Known rows, with every way that one mark hangs from another:
katibaz[mapek[galozoz sisi tesat] vinamom]: [ 0.66  0.10 -1.02 -0.60 -0.40 -0.20 -2.36  2.18 -1.65  2.27  0.21  1.05
  0.55 -0.93  0.50  0.21  1.23  0.04 -3.04  2.15 -0.78  1.79  0.83 -0.52
  0.00]
katibaz[mapek[sisi[gabid]]]: [-0.68 -0.24  0.11  0.86  1.15  1.08  0.74  1.42 -2.52  0.73 -1.89  1.18
 -0.82 -2.58  0.44  0.71  2.61 -0.35 -0.38 -1.37  0.57  3.33  1.17  0.28
 -1.23]
mapek[galozoz tesat]: [ 0.52  0.90 -0.10 -0.73 -0.22 -0.52 -1.72  0.66 -1.29  0.40  2.34  0.19
  0.38 -0.14  0.62 -0.16 -0.93 -0.15 -2.34  1.69 -0.21 -0.12 -0.30  0.03
  1.97]
nalur[tesat[mapek[katibaz[vinamom]]]]: [-2.78  0.35 -0.87 -0.63 -0.83  1.49 -1.32  0.11 -0.78  1.18  0.72  1.11
 -0.72 -0.28  1.54 -1.56  1.62 -1.80 -1.18  1.52  0.24  0.25 -1.57 -2.01
  0.16]
galozoz[mapek[katibaz[vinamom] sisi tesat]]: [-1.83 -1.76 -1.12 -0.96 -1.46  1.08 -4.47  0.60 -3.45  1.42  1.30  2.32
 -0.93 -0.50  0.09  0.13  3.23 -0.48  1.12  1.28 -1.79  0.33 -0.07 -1.41
  0.03]
galozoz[mapek[tesat[nalur]]]: [-0.12 -1.67  0.36 -0.52 -1.14  0.95 -0.89 -0.13 -0.25  0.53  0.69  1.84
  1.27  0.13  1.22 -0.46 -0.08  0.61  0.16  0.92 -0.60 -1.02 -0.52 -1.03
 -1.49]
mapek[sisi tesat]: [-0.46  0.46 -0.59  0.46 -0.30 -0.13 -0.89  0.29 -2.12  1.06  0.90  1.36
 -0.84 -0.57 -0.96 -0.75  1.23  0.17 -0.53  0.85 -1.02  0.55  0.89 -0.16
  0.58]
galozoz[mapek[katibaz]]: [-1.26 -2.60 -0.31 -0.55 -0.61  1.17 -3.40 -0.06 -2.18 -0.32  1.42  1.30
 -0.49 -0.22  1.24  0.62  0.97 -0.76  2.12 -0.71 -0.24 -0.07 -1.44 -0.91
  0.24]
katibaz[vinamom]: [-0.18  0.24 -0.22 -0.81 -0.59  0.04 -0.29  0.30  0.78  0.60 -1.04 -0.36
  0.46  0.30 -0.06  0.26  0.98  0.17 -0.46  1.13 -0.63 -0.30  0.49 -0.24
 -0.69]
katibaz[mapek[sisi[gabid] tesat]]: [-0.84  0.96  0.09  0.30  0.79  1.35  0.30  1.63 -3.10  1.34 -1.13  1.82
 -0.92 -3.42  0.42 -0.52  2.20 -0.76 -1.34 -0.58  0.16  2.51  0.95 -0.01
 -0.32]
nalur[sisi[gabid nifi] tesat]: [-1.67  2.04 -0.48 -0.60 -0.61  3.53  2.08  1.65 -1.92 -0.03 -1.46  1.27
 -0.21 -5.00 -0.58  0.27  4.03 -1.19 -1.33 -1.23  2.41  4.21  0.54 -0.08
  3.24]
sisi[gabid]: [-1.08  0.97  0.78 -0.14  0.80  0.83  1.12  0.28 -1.23 -0.55 -0.65 -0.11
 -0.69 -1.47  0.57  0.62  1.43 -0.38  0.00 -0.73  0.56  1.18  0.52  0.57
  0.08]
sisi[gabid[galozoz] nalur nifi]: [-1.30  0.45 -0.41 -0.75 -0.79  1.78  1.19  1.95 -5.43 -1.11  1.39 -0.66
 -0.35  0.35 -0.13  2.81  3.30 -0.90 -2.40 -1.74  1.26  4.21  0.71  1.07
 -2.04]
tesat[mapek[sisi[gabid]]]: [-2.47 -0.05  0.77  1.28  1.04  0.64  0.96  0.45 -3.09  0.05 -0.66  1.45
 -2.28 -0.31  0.84  0.25  2.34 -0.33 -0.16 -1.05  0.02  3.61  0.68 -0.06
 -1.31]
katibaz[mapek[tesat[nalur[sisi]]] vinamom]: [ 0.74 -0.45 -1.14  0.25 -0.99  1.70  1.08  0.64  0.68  2.66 -1.36  2.66
  1.72 -1.35  0.62 -1.36  1.85  0.40 -1.94  2.06  0.55  1.26  0.88 -0.83
 -0.67]
sisi[nalur nifi]: [-1.27 -0.21 -0.37 -1.14 -1.16  1.77  0.64  1.81 -1.84 -0.38  1.81 -0.15
  0.58  0.16 -1.37  1.05  2.07 -0.49 -1.44 -2.12  1.19  2.76  0.03  0.82
 -1.93]
gabid[galozoz[mapek[katibaz[vinamom] sisi]]]: [-0.68 -3.17 -1.87  0.00 -1.43  0.04 -4.71  0.20 -5.20  0.62  0.93  1.17
 -1.32  1.96  0.96  2.55  3.38 -0.12  1.24  1.36 -1.80  1.43  0.29 -1.43
 -0.96]
gabid[galozoz[mapek[sisi[nalur]]]]: [-0.30 -3.39 -0.57 -0.02 -0.29 -0.05 -1.11  0.97 -5.11 -0.30  0.38  0.85
 -0.32  1.71 -0.33  2.77  2.76  1.19  0.26 -0.64 -0.91  2.19  1.11 -0.51
 -2.82]
galozoz[mapek]: [-0.25 -1.86  0.59 -1.02 -0.36  0.56 -1.33  0.50 -0.35 -0.38 -1.05  0.57
  0.22 -0.67  0.65  0.76  0.07  0.20  1.29 -0.68 -0.44 -0.11 -0.65 -0.77
 -0.36]
galozoz[mapek[sisi[nalur] tesat]]: [-1.42 -2.02  0.15 -1.01 -0.42  1.07 -0.83  1.36 -3.31  0.54  0.81  2.05
  0.04 -0.88 -1.09  0.44  2.65  0.84  0.12 -0.90 -0.85  1.11  0.82 -0.45
 -1.81]
katibaz[mapek[tesat] vinamom]: [ 0.32  0.94 -0.55 -1.41 -0.91  0.92 -0.34  1.44  0.40  1.90 -1.54  0.79
  0.80 -1.93  0.49 -1.31  0.21 -0.72 -2.22  1.26 -0.36 -0.36 -0.16 -0.78
 -0.62]
galozoz[mapek[sisi]]: [-0.40 -2.55  0.09 -0.06 -0.07  0.32 -1.79  0.64 -1.72  0.08 -0.93  1.38
 -0.40 -0.49 -0.05  1.19  1.73  0.75  1.81 -0.70 -1.03  1.36  0.37 -0.69
 -0.79]
tesat[nalur]: [ 0.17 -0.98 -0.09  1.07 -0.09  0.07  0.59 -0.86  0.67  0.38  0.96  0.57
  1.00  1.57  0.74  0.03  0.32  0.74 -0.17  0.72  0.29  0.04  0.30 -0.07
 -2.16]
mapek[galozoz]: [ 0.56 -0.19 -0.02 -0.15  0.25 -0.71 -1.43  0.38 -0.61 -0.23  1.66 -0.48
  0.45  0.66  0.74  1.02 -0.59  0.24 -1.37  0.93  0.19  0.69 -0.12  0.22
  1.01]
mapek[tesat]: [-0.15  1.17 -0.09 -0.52 -0.55  0.28 -0.37  0.20 -0.62  0.56  0.85  0.68
 -0.07 -0.78 -0.19 -1.25 -0.36 -0.33 -0.97  0.85 -0.46 -0.82 -0.21 -0.35
  0.91]

Rows:
[-2.04  0.17 -1.07 -0.79 -0.87  2.02  0.85  2.23 -2.48  0.49  1.20  0.75
  0.34 -1.69 -2.24  0.63  4.21 -0.29 -1.92 -1.33  1.18  3.63  1.02 -0.10
 -1.21]
mapek[sisi[nalur[tesat] nifi]]
[-1.19  0.76 -0.11 -0.07 -0.48  2.83  1.26  1.45 -2.72 -0.33 -0.79  1.06
 -0.77 -2.97 -0.46  1.18  3.61 -0.85 -0.42 -1.94  1.87  4.82  0.84  0.86
  2.08]
nalur[sisi[gabid nifi]]
[-1.96 -0.05 -0.63  0.03 -0.03  0.73 -2.41  0.24 -2.19  0.33  3.32  1.06
 -0.63  0.11  2.35 -0.93  0.22 -1.56 -2.03  1.16  1.01  1.23 -2.18 -1.51
  1.97]
nalur[tesat[mapek[galozoz katibaz]]]
[ 0.31  0.40 -0.54  1.08  0.31  0.83  1.26  0.11 -4.20 -0.45 -1.09  0.76
 -1.24 -0.93  0.59  1.71  2.59  0.10 -0.46  0.33  0.81  3.00  1.42  0.27
  2.09]
nalur[sisi[gabid[galozoz]]]
[-1.14  1.01 -0.41  0.57 -1.11  3.13  1.65  0.81 -2.61  0.58  0.91  2.35
  0.20 -2.19  0.04  0.02  3.58 -0.49 -1.50 -0.17  1.64  4.12  0.91  0.60
  0.87]
mapek[tesat[nalur[sisi[gabid nifi]]]]
[-2.58 -1.51 -1.12  0.95 -0.60  0.45 -2.67 -0.06 -2.84  1.40  1.44  1.77
 -1.96  2.01  0.73 -0.16  2.74 -0.92  0.24  0.71 -0.86  2.35 -0.20 -1.00
 -1.39]
tesat[mapek[katibaz[vinamom] sisi]]
[-2.59 -0.17 -1.37  0.08 -0.88  2.32 -0.58 -0.02 -1.26  1.51 -0.17  2.38
 -0.83 -1.44  0.87 -1.69  2.98 -1.21 -0.76  1.42  0.95  1.82 -0.78 -1.92
  2.38]
nalur[sisi tesat[mapek[katibaz[vinamom]]]]
[ 0.49 -1.54 -0.86 -0.04 -1.12 -0.34 -2.58  0.60 -4.82  0.35  0.25  1.58
 -0.91  0.48  0.49  1.16  1.17  0.29 -0.05  1.18 -1.90  0.72  0.36 -1.25
  0.02]
gabid[galozoz[mapek[sisi tesat]]]
[-1.26 -0.19 -1.95  0.07 -1.66  0.95 -4.89  1.56 -5.46  0.97  5.81  1.56
 -1.00  0.29 -0.20  0.85  2.49 -1.48 -1.78  0.62 -0.02  3.57 -0.55  0.13
  2.09]
mapek[galozoz katibaz sisi[nifi] tesat]
[-0.71 -2.10 -0.93 -0.56 -0.33  0.62 -0.27  1.24 -4.40 -0.03 -0.28  1.05
  0.24 -0.37 -0.37  1.80  3.29  0.80 -0.71  0.07 -0.27  1.68  0.91 -1.40
 -1.68]
gabid[galozoz[mapek[sisi[nalur[tesat]]]]]
[-1.44 -1.42  0.63  0.42 -0.02  1.35 -0.34  0.29 -3.02  0.54  0.03  2.46
 -0.16 -1.29  1.06  0.70  3.04  0.64  0.54  0.12 -0.56  1.63  1.15 -0.42
 -1.96]
galozoz[mapek[sisi[gabid] tesat[nalur]]]
[ 0.22 -0.09 -0.93  0.48  0.18  0.35 -0.16  1.51 -4.10  1.09 -2.54  0.31
 -0.80 -0.61  1.11  2.19  3.29 -0.27 -1.67  0.71 -0.45  3.39  1.72 -0.28
 -2.09]
katibaz[mapek[sisi[gabid[galozoz]]] vinamom]
[-2.83  1.87  0.12 -1.80 -0.37  3.23  2.46  2.42 -2.32 -0.52  0.40 -0.09
  0.64 -3.48 -0.81  0.71  3.96 -1.16 -2.51 -2.13  2.27  3.41  0.37  0.35
 -0.71]
sisi[gabid nalur[tesat] nifi]
[-0.02 -0.65 -1.00  0.15 -0.88  0.15 -2.42  1.86 -2.88  0.20  2.48  0.23
 -0.25  0.55 -0.53  2.12  1.88 -0.35 -1.63 -0.36  0.21  4.36  0.40  0.62
  0.54]
mapek[galozoz sisi[nifi]]
[-1.89  0.89 -0.68 -1.69 -1.19  2.42  1.43  2.09 -1.01 -0.02  1.05 -0.04
  1.13 -1.91 -1.37  0.11  2.52 -0.80 -2.41 -1.36  1.76  2.12 -0.07 -0.13
 -0.78]
sisi[nalur[tesat] nifi]
[-1.26  0.32 -0.58 -0.67 -0.66  2.32 -0.22  2.99 -2.50  1.22 -2.15  0.81
 -0.34 -2.67 -0.04  1.59  4.33 -1.36 -1.61 -1.52  0.61  5.21  1.15  0.41
 -2.10]
katibaz[mapek[sisi[gabid nifi]] vinamom]
[-0.09  0.60 -1.00  0.58 -0.97  2.00  0.69  1.32 -4.93 -0.63 -0.42  0.61
 -1.09 -1.24  0.13  2.40  3.34 -1.00 -1.21 -0.82  1.35  5.12  0.92  0.60
  1.91]
nalur[sisi[gabid[galozoz] nifi]]
[-2.04 -0.52 -0.17 -0.27  0.24  2.78  1.35  3.30 -4.24  0.43 -0.09  1.07
 -0.21 -2.38 -0.93  1.74  4.67 -0.85 -1.90 -3.47  1.81  6.01  1.18  1.11
 -3.30]
katibaz[mapek[sisi[gabid nalur nifi]]]
[-1.21 -0.08 -0.24  0.60  0.43 -0.26 -0.83  0.85 -1.67  0.71  1.04  1.19
 -0.70 -0.10  1.08 -0.21  0.88 -0.14 -2.40  1.23  0.23  2.54 -0.25 -1.19
  0.91]
nalur[tesat[mapek[galozoz sisi]]]
[ 0.24  0.27 -0.63  0.32 -0.03 -0.81 -2.15  0.76 -2.67  0.89  2.57  0.95
 -0.38  0.07 -0.18  0.31  0.78  0.39 -1.91  1.79 -0.80  1.29  0.86  0.06
  1.49]
mapek[galozoz sisi tesat]
[-1.89  1.68 -0.25 -0.27 -0.76  1.93 -0.38  1.87 -4.26  0.43  1.01  1.23
 -1.38 -2.45 -0.85  0.54  3.52 -1.21 -1.34 -1.06  0.18  3.94  0.93  0.63
  0.43]
mapek[sisi[gabid nifi] tesat]
[-0.35  1.07 -0.54 -0.24 -0.97  1.27 -0.11  1.38 -4.67 -0.87  0.40 -0.65
 -0.93 -0.09  0.81  2.46  2.04 -1.51 -1.66 -0.81  0.63  3.59  0.13  0.52
 -0.16]
sisi[gabid[galozoz] nifi]
[-0.87 -0.42 -1.41  0.76 -0.24 -0.26 -4.30  0.18 -4.56  1.05  5.11  1.58
 -1.12  0.59  0.33  0.18  1.62 -0.49 -1.12  1.68 -0.60  1.29 -0.02 -0.18
  2.25]
mapek[galozoz katibaz sisi tesat]
[-2.71 -2.05 -0.27 -0.61 -0.16  1.65 -3.07  0.55 -4.07  0.30 -0.19  1.50
 -1.51 -1.18  0.88  1.99  5.02 -0.42  2.13 -0.37 -0.81  2.32  0.65 -0.61
 -0.83]
galozoz[mapek[katibaz[vinamom] sisi[gabid]]]
[-1.63 -0.07 -0.62 -0.06  0.43  0.83  1.52  0.91 -1.55  0.76  0.35  0.80
  0.37 -1.41 -1.73 -0.09  3.40  0.78 -1.15 -0.29  0.59  1.51  1.46 -0.39
 -1.09]
mapek[sisi[nalur[tesat]]]
[-1.20  1.10 -0.31  0.90  0.21  1.71  2.38  0.27 -3.94 -0.05 -1.93  1.61
 -1.54 -1.98  1.83 -0.09  2.33 -0.82 -2.01  0.64  1.37  3.39  0.16 -1.22
  2.34]
nalur[sisi[gabid[galozoz]] tesat[mapek]]
[-1.67 -3.02 -1.01  2.67  0.13 -0.30 -3.17 -0.74 -3.62  0.91  5.15  2.33
 -0.88  3.91  2.33  0.49  1.63 -0.08 -0.78  1.20  0.18  3.25 -0.65 -0.47
 -1.73]
tesat[mapek[galozoz katibaz sisi] nalur]
[-1.59 -1.31 -0.33  0.70  0.06 -0.03 -3.19 -0.06 -2.90  0.05  4.04  0.93
 -1.20  2.16  2.50  0.02 -0.36 -1.20 -1.10  0.46  0.54  1.91 -1.99 -0.53
  0.88]
tesat[mapek[galozoz katibaz]]
[-0.49 -2.26 -0.20  2.27  0.35 -0.80 -0.94 -0.22 -1.76  0.78  2.67  1.71
 -0.15  3.48  1.77  0.67  0.70  0.90 -1.60  1.24 -0.02  3.19  0.25 -0.29
 -2.41]
tesat[mapek[galozoz sisi] nalur]
[-2.04 -1.79 -1.31 -0.81 -2.22  2.28 -4.83  1.56 -5.09  0.64  3.17  2.61
 -1.26 -1.05 -0.23  0.50  3.07 -1.66  0.80 -1.00 -0.61  2.66 -1.01 -0.85
  0.67]
galozoz[mapek[katibaz sisi[nifi] tesat]]
[-1.99 -1.78 -1.07  0.82 -0.27 -0.30 -3.98  0.38 -3.44  1.21  3.14  1.27
 -1.56  2.63  1.45  0.86  2.26 -0.69 -1.05  1.57 -0.73  3.08 -0.42 -0.72
 -0.38]
tesat[mapek[galozoz katibaz[vinamom] sisi]]
[-1.48 -3.24 -0.74  0.32 -0.34  0.85 -3.93 -0.04 -3.57  0.24  1.51  2.12
 -1.20  0.00  0.38  1.15  2.69 -0.13  2.62 -0.77 -0.75  1.36 -0.44 -0.89
 -0.21]
galozoz[mapek[katibaz sisi]]
[ 0.21  0.03 -0.73  0.40 -0.03  0.47 -0.70  1.36 -1.85  1.85 -0.43  1.96
 -0.22 -1.88 -0.20 -1.07  0.91 -0.43 -1.31  0.11 -0.46  1.27  0.44 -0.53
 -0.40]
katibaz[mapek[sisi tesat]]
[-1.73  1.69 -0.78 -1.25 -0.88  2.46  1.87  2.15 -4.75 -0.76  0.75 -0.57
  0.19 -1.68 -0.17  1.93  3.73 -1.29 -3.31 -1.07  1.80  3.69  0.50  0.12
 -0.93]
sisi[gabid[galozoz] nalur[tesat] nifi]
[-0.37 -0.74 -0.84 -0.33  1.00  0.63  0.25  2.46 -2.03  1.26  0.75  0.99
  1.38 -2.07 -0.29  0.59  2.44  0.49 -3.27 -0.12  1.42  2.89  0.83 -0.54
 -0.98]
katibaz[mapek[galozoz sisi[nalur[tesat]]]]
[-1.12 -0.51 -1.08  0.98 -0.90  0.90 -1.93 -1.09 -1.84  1.14  4.21  1.83
  0.13  1.32  1.04 -1.36  0.83 -0.53 -0.37  1.69  0.15 -0.86 -0.67 -0.53
 -0.47]
mapek[katibaz tesat[nalur]]
[-2.31 -1.94 -1.21  0.95  0.20  0.70 -1.39  0.14 -4.19  0.51  3.61  1.34
 -0.90  1.09 -1.32  0.67  3.84  0.19  0.53 -1.07  0.32  2.20  0.83  0.38
 -1.63]
mapek[katibaz sisi[nalur]]
[-0.66 -0.22 -1.12  0.79 -1.75  1.20 -0.84  0.78 -2.20  1.33  2.66  1.88
  0.29  0.74 -0.60 -0.04  2.42 -0.23 -1.53  0.48 -0.10  2.77  0.74  0.03
 -1.67]
mapek[sisi[nifi] tesat[nalur]]
[-0.62 -2.26 -1.70  0.38 -1.37  0.25 -4.78  0.13 -6.81  0.62  2.65  2.23
 -1.65  0.92  0.99  1.09  2.08 -0.52  0.69  1.14 -1.70  0.87 -0.53 -1.43
  0.53]
gabid[galozoz[mapek[katibaz sisi tesat]]]
[-0.56 -0.48 -1.37 -0.03 -1.29  0.15 -3.47 -0.32 -1.64  1.49  4.86  1.01
  0.96  2.34  1.81  0.03  1.20 -0.19 -2.20  3.57 -0.30 -0.31 -0.33 -0.53
 -0.13]
mapek[galozoz katibaz[vinamom] tesat[nalur]]
[-0.36 -2.46 -1.32 -0.98 -1.72  0.38 -4.29  0.00 -3.78  0.09  0.72  0.42
 -0.46  1.83  1.80  2.13  1.75 -0.60  0.83  1.46 -1.30 -0.01 -0.87 -1.48
 -0.60]
gabid[galozoz[mapek[katibaz[vinamom]]]]
[-0.85 -2.39 -0.42 -0.67 -1.45  1.57 -2.36  1.89 -2.52 -0.06 -0.14  1.29
 -0.36 -0.71 -0.62  1.93  2.49 -0.43  1.08 -1.95 -0.50  3.50 -0.03 -0.34
 -0.93]
galozoz[mapek[sisi[nifi]]]
[-0.33 -1.57 -1.31 -0.59 -1.56  0.60 -4.31 -0.07 -5.32  0.07  2.57  1.49
 -1.02  0.72  1.79  0.57  0.40 -1.18  0.31  1.12 -1.15 -0.63 -1.53 -1.55
  1.05]
gabid[galozoz[mapek[katibaz tesat]]]
[-0.65  1.07 -1.22 -0.49 -1.45  2.77  1.00  1.42 -0.66  0.50 -0.71  1.34
  0.41 -3.46 -1.16 -0.32  2.62 -0.89 -1.22 -0.48  1.82  3.07  0.06 -0.56
  3.20]
nalur[sisi[nifi] tesat]
[-1.45  0.78 -1.19 -0.86 -1.35  0.90 -2.72  0.01 -1.74  1.38  2.28  0.90
 -0.51 -0.06  0.19 -1.00  1.52 -1.14 -0.63  1.99 -0.81 -0.95 -0.46 -0.71
  0.83]
mapek[katibaz[vinamom] tesat]
[-2.45 -2.46 -1.25  2.00 -0.64  0.50 -1.95 -0.84 -2.09  1.73  2.48  2.30
 -0.99  3.56  1.39 -0.21  3.12 -0.14  0.05  1.51 -0.57  2.39  0.14 -1.01
 -3.43]
tesat[mapek[katibaz[vinamom] sisi] nalur]
